What can hang from each mark:
T: A C Q R X
G: A Q R X
A: G T V
R: T
C: G
V: A C

Every row comes from one small tree of marks. The marks that hang from a mark follow it in brackets, in alphabetical order. Every link used is in the known rows. Which tree was each row made from?
Known rows:
C(G): [ 2.48 -0.88 -1.62 -0.96  2.79  0.75  1.03  2.43 -1.83  1.60  1.21  5.71
 -0.48 -4.07  0.53 -0.50 -2.51  0.75 -0.59 -0.55 -4.35  2.83  2.05 -2.53
  0.20 -0.67 -3.22]
V(A(T(C R))): [ 0.15  0.60  0.17 -2.32 -1.45 -0.76 -0.68 -3.06 -0.88  1.20  1.16  0.85
  3.30 -1.34  0.70  1.82 -0.04  0.92 -0.39 -0.04  0.12 -0.49  1.91 -0.27
 -1.14 -0.02  0.01]
V(C(G(Q R X))): [-0.59  2.81  0.95 -1.35  0.36 -1.89  0.26  0.76  0.78 -1.34 -3.43 -0.85
 -2.70  0.28 -1.54  1.21  1.64  1.81  0.29 -0.23 -0.08  2.61  2.56 -2.07
  1.37 -1.46  0.24]
G(A Q X): [-0.24  2.25  0.36  0.16  0.95 -2.57 -1.61 -0.71  1.56 -1.74 -2.23  2.28
 -1.30  4.27 -3.33 -1.77  3.81 -0.06 -2.46  3.52  2.19  2.41  2.05  1.79
  2.40 -1.08  2.19]
R(T(A)): [ 2.62 -0.92 -0.44 -1.49  0.65  2.03 -0.31 -2.72 -0.14  2.41  2.62  1.28
  1.44 -1.62  2.78 -1.29 -1.81  0.47 -3.29 -0.55 -1.89 -0.22 -0.58  1.32
  0.58  2.27 -1.86]
G(A X): [-0.41  1.10 -1.35  0.33  1.89 -3.04 -2.37 -0.58  0.51 -0.73 -0.32  5.47
 -0.26  1.53 -3.82 -1.66  1.52 -0.27 -2.72  2.43  0.77  1.60  1.51  2.07
  1.71 -1.37 -0.57]
T(A(V) C(G(Q))): [-1.42  0.98 -0.58  0.33  0.77  0.44  2.00 -1.21 -1.78  2.19  0.74 -0.55
 -0.75 -0.40  3.55 -0.62 -0.02 -1.05  0.46 -1.93  0.88  1.40 -1.76 -1.20
 -0.15  0.77 -0.21]
G(R(T(Q)) X): [-0.74  0.75  0.45  0.80  0.34 -1.75 -1.02 -1.06  1.17 -2.69 -0.75 -0.38
 -1.75  0.65 -1.78 -0.94 -0.80  0.13 -0.31  1.97 -0.35  0.40  0.66  0.63
  2.20  2.31  0.30]
V(A(G(R)) C): [ 0.01  0.89  0.45 -3.00 -1.44 -1.96 -0.02  1.35  1.70  1.39 -2.52 -0.21
  0.01  0.69 -0.80  3.07  1.72  2.80 -4.37 -1.70  1.07 -2.38  4.72 -1.06
 -0.28 -2.05  0.67]
A(G(R) T(X)): [-0.06 -2.71 -1.43  1.01  0.06  1.61 -1.24  3.60  1.91 -3.10  2.01 -2.35
  2.37  0.59 -1.15 -0.85 -2.83  2.04 -0.78 -0.18 -0.19 -3.03 -1.49 -0.27
 -1.36 -0.09 -0.35]
T(A(G(X) V) C Q R): [-3.36 -0.74  1.82  4.09 -1.71 -0.52  0.12 -2.95 -1.47  0.66  4.37 -4.32
  0.07  1.59  3.27 -0.10  2.41 -5.12  3.29  0.71  3.74 -2.04 -4.78  1.67
 -1.29  0.38  2.60]
R(T): [ 3.80 -2.07 -1.35 -1.89  1.03  2.23  0.92  0.09  0.00  1.32  0.57  2.77
  0.80 -2.62  0.98 -1.69 -2.74  1.58 -2.29  0.09 -3.66  0.32  0.97  0.39
  0.32  1.56 -1.71]
A(G(R(T) X) V(C)): [-2.50 -1.18 -2.74 -0.40  2.14 -0.63  0.48  5.94  1.51 -1.76 -2.14 -3.46
 -1.31  3.06 -1.62  0.21 -3.49  1.21 -2.14 -0.38  0.58 -3.71  1.23 -0.63
 -0.16  0.64  0.83]
G(A(T(C R X) V)): [-1.17 -0.43 -1.59  1.41  0.76 -0.27 -0.97 -0.98 -0.78 -1.23  1.15 -0.28
  1.07  1.89 -1.10 -0.09 -1.09 -2.11  2.06 -0.09  2.49 -0.76 -2.34  1.63
 -1.37 -1.30  0.31]
G(A(T(Q R) V) X): [-2.39  1.17 -0.57  1.10  2.59 -1.78 -2.18  0.80 -0.60 -1.32  0.60  0.23
 -0.05  3.84 -2.04  0.34 -0.33 -3.55  1.03  3.30  2.54 -1.11 -1.18  1.75
  0.44  0.12  0.59]
G(A): [ 2.85 -0.25 -1.23 -0.69  1.21 -1.17 -0.56 -0.31  0.32  0.41  0.29  5.96
 -0.46 -0.15 -1.33 -1.26  0.93 -0.02 -2.61  0.89  0.05  1.72  2.26  0.72
  1.06 -2.30 -1.13]
C(G(A(T V) Q R)): [-0.77  2.53 -0.98 -1.67  2.85 -0.38 -0.08  4.28  0.25 -2.50 -1.47 -0.62
 -2.25  2.28 -0.31  0.93 -3.64  0.48 -0.04  0.00  0.65  1.92  2.48 -2.16
  0.91  0.42 -0.74]
C(G(R)): [ 1.67  0.42 -1.09 -0.63  2.15 -0.83  0.62  1.83 -0.56 -1.33  0.68  3.94
 -1.71 -3.23 -0.13  0.13 -3.29  0.95  0.06 -0.65 -2.80  3.30  3.07 -3.20
  1.05 -0.49 -2.82]
G(R): [ 3.16 -0.53 -0.80  0.34  0.98 -2.08  0.50 -0.69  0.76 -2.99  0.21  3.72
 -1.58 -1.33 -0.98 -0.75 -0.85  1.05 -0.98  0.84 -0.46  1.73  3.42 -2.13
  1.63 -1.69 -0.51]
A(G(R) T(C Q X)): [-2.21 -2.18  0.41  2.61 -3.72  1.89  0.13  1.86  1.66 -2.06  1.21 -4.99
  1.45  0.25 -0.01 -1.17  0.25  0.65  2.72 -1.12  1.16 -3.00 -4.40  1.00
 -1.88  0.39  0.91]
T(C): [ 1.91 -1.77 -1.46  0.19 -1.47 -0.32  2.15 -1.88 -0.44  0.82  0.03  3.97
  0.42 -3.37  0.33 -2.25  1.20  1.13  0.64 -0.71 -1.41  1.90  0.15 -0.40
 -0.13 -1.72 -0.64]
R(T(Q X)): [ 2.42 -2.62  1.00  1.55 -0.44  2.86  0.54 -1.48 -0.58  1.86  0.10  0.46
  0.08 -1.49  0.55 -1.44  0.36 -0.81  0.09 -0.01 -2.38 -0.83 -2.84  1.78
  0.02  1.96 -0.14]

Write each row's tree:
[ 1.48 -0.85  4.55  5.42 -0.96  0.44 -1.64 -8.41 -1.92  0.64  4.95 -1.02
  0.21  0.17  2.42  0.55  5.00 -5.86  2.79  1.33  2.67 -0.29 -4.76  2.11
  0.08 -0.72  1.82] => T(A Q R X)
[ 0.35 -1.59 -0.10  1.81 -1.78  1.20 -0.72 -3.73 -0.78 -1.66  2.79 -1.59
  3.31 -1.94  0.03 -0.76 -0.16 -0.33  4.12 -0.07 -0.06 -0.07 -3.40  0.92
 -1.98 -0.87  0.22] => A(T(C R X))
[-0.31  0.41  0.64 -2.19 -2.13 -0.01  0.39 -1.35 -0.58  3.30 -0.89  0.99
  2.43 -1.14  0.89  1.10  1.72  0.75 -0.99 -0.44  0.15 -1.50  0.60  0.08
 -0.55  0.60 -0.15] => V(A(T(C Q)))
[-1.16 -1.44 -1.59 -0.34  2.53 -0.15  1.66  6.44  0.98 -0.46 -3.39 -2.33
 -1.20  4.19 -1.47 -0.33  1.12  0.69 -2.12  1.13  1.17 -2.86  1.03 -0.91
 -0.39 -1.32  2.87] => A(G(Q X) V(C))
[ 0.98  0.02  0.67 -2.47 -0.03  0.27 -0.27 -0.14 -0.63  3.15 -0.49  2.35
  2.30 -0.53  0.65  1.64  1.25  0.33 -2.69  0.65 -0.38 -1.93  1.82 -0.49
 -0.06  0.66 -0.67] => V(A(T(Q)))
[-3.73  2.70 -1.41  0.09  3.23 -2.10 -1.72  4.17 -0.61 -1.93 -0.78  0.34
 -1.95  1.82 -1.97  0.84 -3.56 -1.16  0.58  0.55  0.74  0.78  0.38 -1.00
  1.19  1.07 -1.86] => C(G(A(T(Q) V) R X))
[-1.76  4.06  0.66 -2.28 -0.47 -1.35 -0.74  0.81  1.61 -1.11 -3.60 -2.16
 -2.71  1.73 -1.66  1.21  0.56  1.90 -0.63 -0.90  0.59  2.34  2.24  0.08
  1.51 -0.22  0.11] => V(C(G(A Q R(T) X)))
[ 0.48 -0.11 -0.04 -3.38 -1.00 -0.66  0.40  1.97  0.60  3.54 -2.25  1.11
  1.35 -0.02 -0.22  2.49  2.36  2.65 -4.72 -1.57  0.03 -2.52  3.97 -0.53
 -0.94 -2.16  0.35] => V(A(G) C)
[ 1.52  0.21 -0.09 -1.12 -0.04  0.52 -0.77  0.67  0.49  1.08  0.55  2.63
  0.42  0.53 -0.14 -0.68  1.25 -0.72 -0.91  1.06  0.63 -0.05 -0.42  1.38
  0.57 -0.82 -0.99] => G(A(T(Q)))
[ 1.34 -1.06 -0.51 -0.62 -1.64  0.79  0.19 -2.44 -0.43 -0.96  3.04 -0.53
  2.95 -2.69  1.36 -0.55 -1.04  0.21  3.44  0.38 -0.70  0.60 -1.20 -0.08
 -1.59 -0.87 -0.55] => A(T(C R))
[-1.66  0.45  1.00  0.60 -2.00  0.97 -0.25 -1.17 -1.40 -0.19  2.61 -2.10
  1.64 -2.35  1.36  0.24 -0.31 -1.57  5.57  0.47 -1.00  1.08 -3.12  0.02
 -1.16  0.77 -0.69] => A(T(C(G(X)) Q R))
[ 2.33  0.08  1.43  0.68 -0.37  0.61  0.16 -1.96  2.13 -3.92 -1.96 -2.62
 -1.66  1.71 -0.68 -1.04 -0.05  1.85 -0.47  0.85  0.22  1.34  1.31 -0.22
  1.46  1.38  2.43] => G(Q R(T(X)))
[-1.11  0.21  0.76 -0.98 -2.24 -0.21 -0.16 -0.23  1.87 -0.38 -1.57 -2.53
  0.86  1.93 -0.33  0.64  0.34  2.67 -3.31 -0.96  0.96 -1.68  2.28  0.42
 -0.77  1.39  2.39] => V(A(G(Q R(T(C X)))))
[ 2.05  0.92  0.68 -2.34  0.30  0.62  1.85  1.51 -0.19  1.72 -2.82  0.93
 -1.63 -1.59  0.51  0.93  1.82  1.73  0.03 -1.21 -1.78  2.41  2.12 -2.10
  0.36 -2.17 -0.50] => V(C(G(Q)))
[-0.44 -4.16 -0.48  2.98  1.81  3.17  0.25  4.72 -1.22 -0.76  3.00 -4.17
  1.94  1.97  0.94  0.39 -2.11 -3.18  2.69  1.19  0.57 -5.13 -4.09  0.10
 -2.91  0.32  1.44] => A(G T(Q R X) V)
[-2.90  4.06  1.64 -3.08 -0.86 -2.26 -0.97 -0.17  0.09  2.28 -3.67 -1.24
 -1.27  0.00 -1.00  3.98  0.92  1.29 -1.91 -1.74 -0.15 -0.04  3.07 -0.59
  0.89  1.16 -0.60] => V(A C(G(R(T(Q)) X)))
[ 0.51 -0.33 -0.58 -2.67 -0.12 -0.54 -0.58  1.81  1.28  0.66 -0.04  1.08
  1.15  0.18 -0.10  1.23 -2.12  2.56 -5.15 -0.42 -0.79 -1.95  4.37 -0.44
 -0.28  1.16 -0.18] => V(A(G(R(T))))
[-1.84  4.05  0.33 -0.24  1.66 -2.74 -1.49  1.25  1.07 -3.35 -1.58  1.42
 -2.94  2.25 -2.53 -0.14 -0.42  0.58 -0.79  1.33  0.71  4.19  2.96 -0.91
  2.35 -0.11  0.09] => C(G(A Q R X))
[ 0.65 -1.90  3.15  5.49 -3.83  0.27  0.81 -6.75 -1.73 -0.58  1.91 -0.88
 -0.32 -1.78  0.41 -0.59  4.79 -3.93  6.62  0.28  1.08  1.27 -4.63  1.57
 -1.29 -1.72  2.48] => T(C Q R X)
[ 1.90 -1.98  1.89  2.33 -0.46  1.94 -0.97 -2.42 -1.18 -0.53  2.76 -1.13
  2.04 -0.83  0.59  0.25  1.13 -2.43  3.72  1.61 -0.12 -1.00 -3.36  0.81
 -1.11 -0.49  0.44] => A(T(Q R X))
[-1.77 -0.29  1.64  4.30 -2.83  0.01  1.32 -2.37 -1.18 -0.15 -0.67 -0.42
 -2.21 -2.62 -0.37 -0.58  2.21 -1.49  4.85 -2.21 -0.11  1.94 -3.91 -0.32
 -0.31 -0.31  0.06] => T(C(G(R)) Q X)
[-0.83 -0.34 -1.83 -1.32 -0.34  1.46  0.74 -0.02 -0.64  1.45  0.25  0.97
  0.78 -3.44  0.61 -1.84 -3.28  1.92  0.40 -1.41 -3.79  1.77 -1.02  0.63
 -0.25  2.69 -2.24] => R(T(C(G(X))))
[-0.81  0.48 -0.97 -1.13  0.37  2.53  1.43 -0.98 -0.95  2.45  0.74 -2.35
  0.25 -0.91  3.95 -0.89 -2.97  0.32 -0.53 -2.34 -1.08  0.61 -2.05  0.32
 -0.40  3.49 -0.94] => R(T(A(V) C(G(Q))))
[-0.16 -2.14 -1.62  0.21  0.55  1.78  2.62  2.60 -1.37  1.44 -0.79 -0.74
  0.61 -0.33  1.53 -0.82 -1.01 -1.24  2.53 -0.18  0.16 -2.23 -2.91 -1.08
 -1.05  0.60 -0.28] => A(T(C Q) V)
[-0.61 -2.11  0.88  1.69 -0.06  3.47  0.24  0.02 -0.31  3.42  0.79 -4.32
  0.28  1.39  2.66 -0.04  0.43 -2.06 -1.45 -1.77  0.63 -4.43 -4.89  2.46
 -1.08  2.30  0.65] => R(T(A(G V(C)) Q X))
[ 0.53  3.19  1.12 -2.15 -0.57 -1.25  0.49  0.90  1.20 -0.64 -3.25 -0.11
 -3.16  0.67 -0.63  1.55  1.52  1.52 -0.14 -1.39  0.74  2.90  3.11 -1.46
  1.16 -2.46  0.04] => V(C(G(A Q R)))
